What can hang from each mark
q994: q269 q396 q512 q574
q512: q922 q994
q396: q994
q269: q139 q994
q922: q512 q767
q574: q994
q601: q139
q767: q922

Every row comes from one small tree of marks. The marks that hang from a mark follow it in brackets, in the order of their numbers. Every link used is in the known rows. Which tree was each row made from?
Known rows
q396(q994(q269)): [ -3  -1  -9  -7   6   6   4  17  -3  -4  -2  10 -17   3   1 -10  -3   0
   0  12   3  -9  -9]
q512(q922 q994(q269 q396 q574)): [-34  20  -6  -5  -5   3  -8  25  -2  -3 -11  19 -13   1  -1   0  -2  10
   9  23  -3  14  -4]
q922(q512): [ -3   5   3  -1  -1 -15  -7 -10   0  -8  -5   3  -1   5  -4   0   1  -3
   4  -1   3   0  -3]
q767(q922(q512(q994))): [ -8   4   7 -13   2 -42 -17 -11   3 -15  -8  19   1   6  -4  -5   0  -7
   7 -10   8  19  -3]
q396(q994(q512 q574)): [ -2  21 -13  -8  -4  24  -7  21  -4   0   8  -6 -12   0   7   1  -1   3
   4  -1  -5  -4 -11]
q396(q994(q512(q922))): [-24  11  -7 -18  -4  -4 -10   4  -3 -11  10  -2 -25   4   6   6  -4   5
  17   4  -3  -2 -11]
q512(q994): [ 2 -6  1 -2 -2 -6 -6  5  3  2  0  9 -8  4 -4 -4  0  1 -2 -3  1 11  1]
q269(q994(q396 q512(q922) q574)): [-38  28  -5   7 -12  13 -11  17  -9   3  -2  -8  11  -2   7  14   0  11
  13  27  -4   6 -11]
q269(q139 q994(q396 q512 q574)): [-18  14  -7  28  -9  47  -2  22 -13  17   5 -20  22   0   9  -2   2   5
  -3  34  -8  -1  -7]
q601(q139): [  1 -11   1  11   3   9   1  -5  -2   3   5  -1  -3  -2   3  -3   2   2
 -21  -2  -1  -4  -1]
q767(q922(q512)): [ -7   8   4 -10   4 -37 -12 -14   0 -17  -8  11   8   2   0  -2  -1  -7
  10  -8   5  10  -5]
q269(q994(q512)): [-6 -1  3 12 -7  6 -3 -2 -6  5  6 -8 12  3  7  8 -3  2  2 18 -2 -3 -9]
q922(q512(q994) q767): [ -5   1   8 -20  -3 -29 -18 -13   6 -15  -8  16 -27  12  -4  -3  -3  -6
  16   0   3   8  -8]
q574(q994(q269 q396 q512(q922))): [-35  20  -2  -5  -5  18  -6  11 -13  -7  -9   1 -30   6  -2  10  -3   9
  20  30  -8   8 -14]
q396(q994(q269(q139) q512 q574)): [ -7  17 -14   4   0  51   3  32  -9   3   8  -5  -8   2  12  -9  -4   3
   1  24 -12 -10 -10]
q512(q994(q574)): [ 1  9 -3 -5 -4  8 -8 18  2  3 -1  8 -1 -1 -1 -4  1  3 -5  0 -2 11  1]
q396(q994): [  0  -2 -10 -12   3   3  -1  12  -2  -2   3   1 -12   2   2  -8   0   0
   1  -3   6  -6  -7]
q269(q994(q396)): [-15  -5  -3  16  -4   7  -1   9  -6  11  -6  -5  16   0  -3  -1   4   3
  -2  20   7   0  -5]
q994(q269(q139) q396 q512(q922)): [-40  10  -2  13  -9  27   0  11 -10   2  -1  -4 -11   3   8   2  -4   6
  13  37 -14  -1  -7]
q512(q922 q994(q574)): [-20  19  -2 -17  -5 -10 -13  12   3  -6   0  12  -9  -2   2   2  -1   6
   7   0  -1  16   1]
q512(q922(q767) q994(q396 q574)): [-35  22  -4 -24  -8  -9 -20  15   1  -8 -11  12 -27   2   2   2  -2   6
  23   9  -1  14  -7]
q994(q269): [-4  0  0  3  3  6  6  8 -2 -1 -4  8 -1  1  1 -2 -4  0  1 15 -3 -2 -2]
q574(q994(q269(q139) q512(q922))): [-20  14   1  -5   0  31   0   7 -13  -9   3  -7 -26   6   9   2  -5   4
  12  27 -14   1  -7]
q269(q139 q994(q512(q922) q574)): [-24  16  -2   9  -7  22  -7  12 -10   1  11 -17  17  -2  18   7  -3   6
   4  28 -10   1  -4]

Which tree is each row?
[-22  30  -3  -7  -8   7 -11   4  -3  -7   6  -3  -5  -3   9  15  -3   7
  14   7 -11   5  -5]	q994(q512(q922) q574)
[-15   9  -8  15  -2  39   2  36  -6  12  -7   6   1   1   1 -15   1   5
  -8  26  -7   9  -1]	q512(q994(q269(q139) q396 q574))
[-20  21  -1 -32  -3 -18 -18   8   4 -17  -5  14 -25   0   9   4  -5   3
  21   1  -3  13  -4]	q512(q922(q767) q994(q574))
[-20  21  -7  23  -8  55   3  29 -10  11   0  -9   5   0   6  -2  -2   6
   2  35 -16  -2  -7]	q994(q269(q139) q396 q512 q574)
[-25  15   3 -24  -7 -14 -14 -13   0 -16   3  -1 -32   5  12  16  -8   1
  30  10 -10   0 -10]	q994(q512(q922(q767)))
[ -7  22   1 -11   3 -23 -13   7   0 -16 -13  28   3   3   0  -6  -5  -4
   5   8   2  18  -5]	q767(q922(q512(q994(q269 q574))))
[-30  12  -5 -31   0  -8 -10   2  -3 -22   1  10 -47   7  14   6 -12   0
  31  20  -7  -8 -19]	q396(q994(q269 q512(q922(q767))))
[ -1  17   1  -6  -5 -12 -14   5   3  -5  -4  11  -2   4  -6  -4   2   0
  -1  -2   2  13  -2]	q922(q512(q994(q574)))
[-18  18  -3   4  -6   2 -10  21  -1   0 -16  20  -4   7 -10  -6   0   4
   3  19   0  13  -8]	q922(q512(q994(q269 q396 q574)))
[-38   4   0  17 -11  20  -5   7 -13   6   4 -16  10   2   9   4   0   6
   7  34  -5  -2  -7]	q269(q139 q994(q396 q512(q922)))
[-42  18   1 -11  -8  -1 -10   0  -4 -11  -7   6 -32   6   6  13  -8   4
  37  33 -11  -1 -15]	q994(q269 q396 q512(q922(q767)))
[-19   0   0  21 -10  13  -5   7  -8  12   0 -10  12   3  -1   7   1   5
   5  25  -2  -1 -11]	q269(q994(q396 q512))
[-29  20  -2 -10  -8  14 -12   7 -12  -3  -4  -9 -28   3  -2  11   1   9
  21  14  -4  10 -11]	q574(q994(q396 q512(q922)))
[-16  -9  -2  17  -1  26   4  24  -6  11  -6   8  -5   5  -5 -16   1   3
  -5  27  -3   5  -1]	q512(q994(q269(q139) q396))
[-25  26   1 -16  -7  -4 -16   2  -4 -12   3  -6  -7   0  18  17  -8   3
  24  23  -8  -1 -12]	q269(q994(q512(q922(q767)) q574))
[-15   8  -8  23  -3  40   2  30 -11  16  -2 -15  28  -4   6 -10   4   4
 -10  28  -1  -1  -3]	q269(q139 q994(q396 q574))
[-40  12   3  -6 -11 -11 -15  -4  -7  -7  -3  -5 -15   4   8  14  -5   4
  28  27  -2  -1 -17]	q269(q994(q396 q512(q922(q767))))
[-17  19  -8  10  -2  25   2  28  -6   6 -12   6   3  -3  -1  -1   0   6
   1  22  -5   1  -5]	q994(q269 q396 q574)
[  0   6  -5  16   1  31   3  19  -8   8   4 -15  27  -5  11  -8   2   1
 -15  21  -2  -2   1]	q269(q139 q994(q574))
[ -7   4  -7  -4   1  18   0  14  -5  -5   6   6 -22   7   4  -2  -5   2
   7  16  -5 -10 -15]	q396(q994(q269 q512))
[-36  16  -1   1 -13   1 -10   2  -5   0  -1  -4 -13   1   2  15  -1   8
  21  16  -7   6  -8]	q994(q396 q512(q922))
[-38  32  -6   2  -9  19  -6  18  -8  -2  -6   5  -7  -1   6  14  -5  10
  19  27 -14   4 -10]	q994(q269 q396 q512(q922) q574)
[-23   2   5 -30  -2 -30 -16  -5   5 -17  -4  15 -33   5   4   3  -6   0
  22   2   0  11  -4]	q512(q922(q767) q994)
[-18  22  -2  -8  -4 -21 -20  12  -1  -8 -16  18   5   2  -6  -5   3   0
   7   0   6  23  -6]	q767(q922(q512(q994(q396 q574))))
[-20  26  -6  14  -9  36  -1  22  -8   8  -7   0  -1   1   3   8  -4   7
   8  29 -12   0 -10]	q994(q269 q396 q512 q574)
[-24  19   4 -29   2   2 -11  -3  -7 -22  -5   4 -49   7  11  11  -9   2
  31  23 -10   2 -15]	q574(q994(q269 q512(q922(q767))))
[-40   5   2 -18  -2 -15 -12   6   0 -12 -13  23 -37   7   0   0  -6   4
  26  24  -1  11  -9]	q512(q922(q767) q994(q269 q396))
[ -9   2   9 -19   0 -24 -12 -10   4 -18 -12  25 -29  14  -2  -5  -7  -6
  17  11   0   6 -10]	q922(q512(q994(q269)) q767)
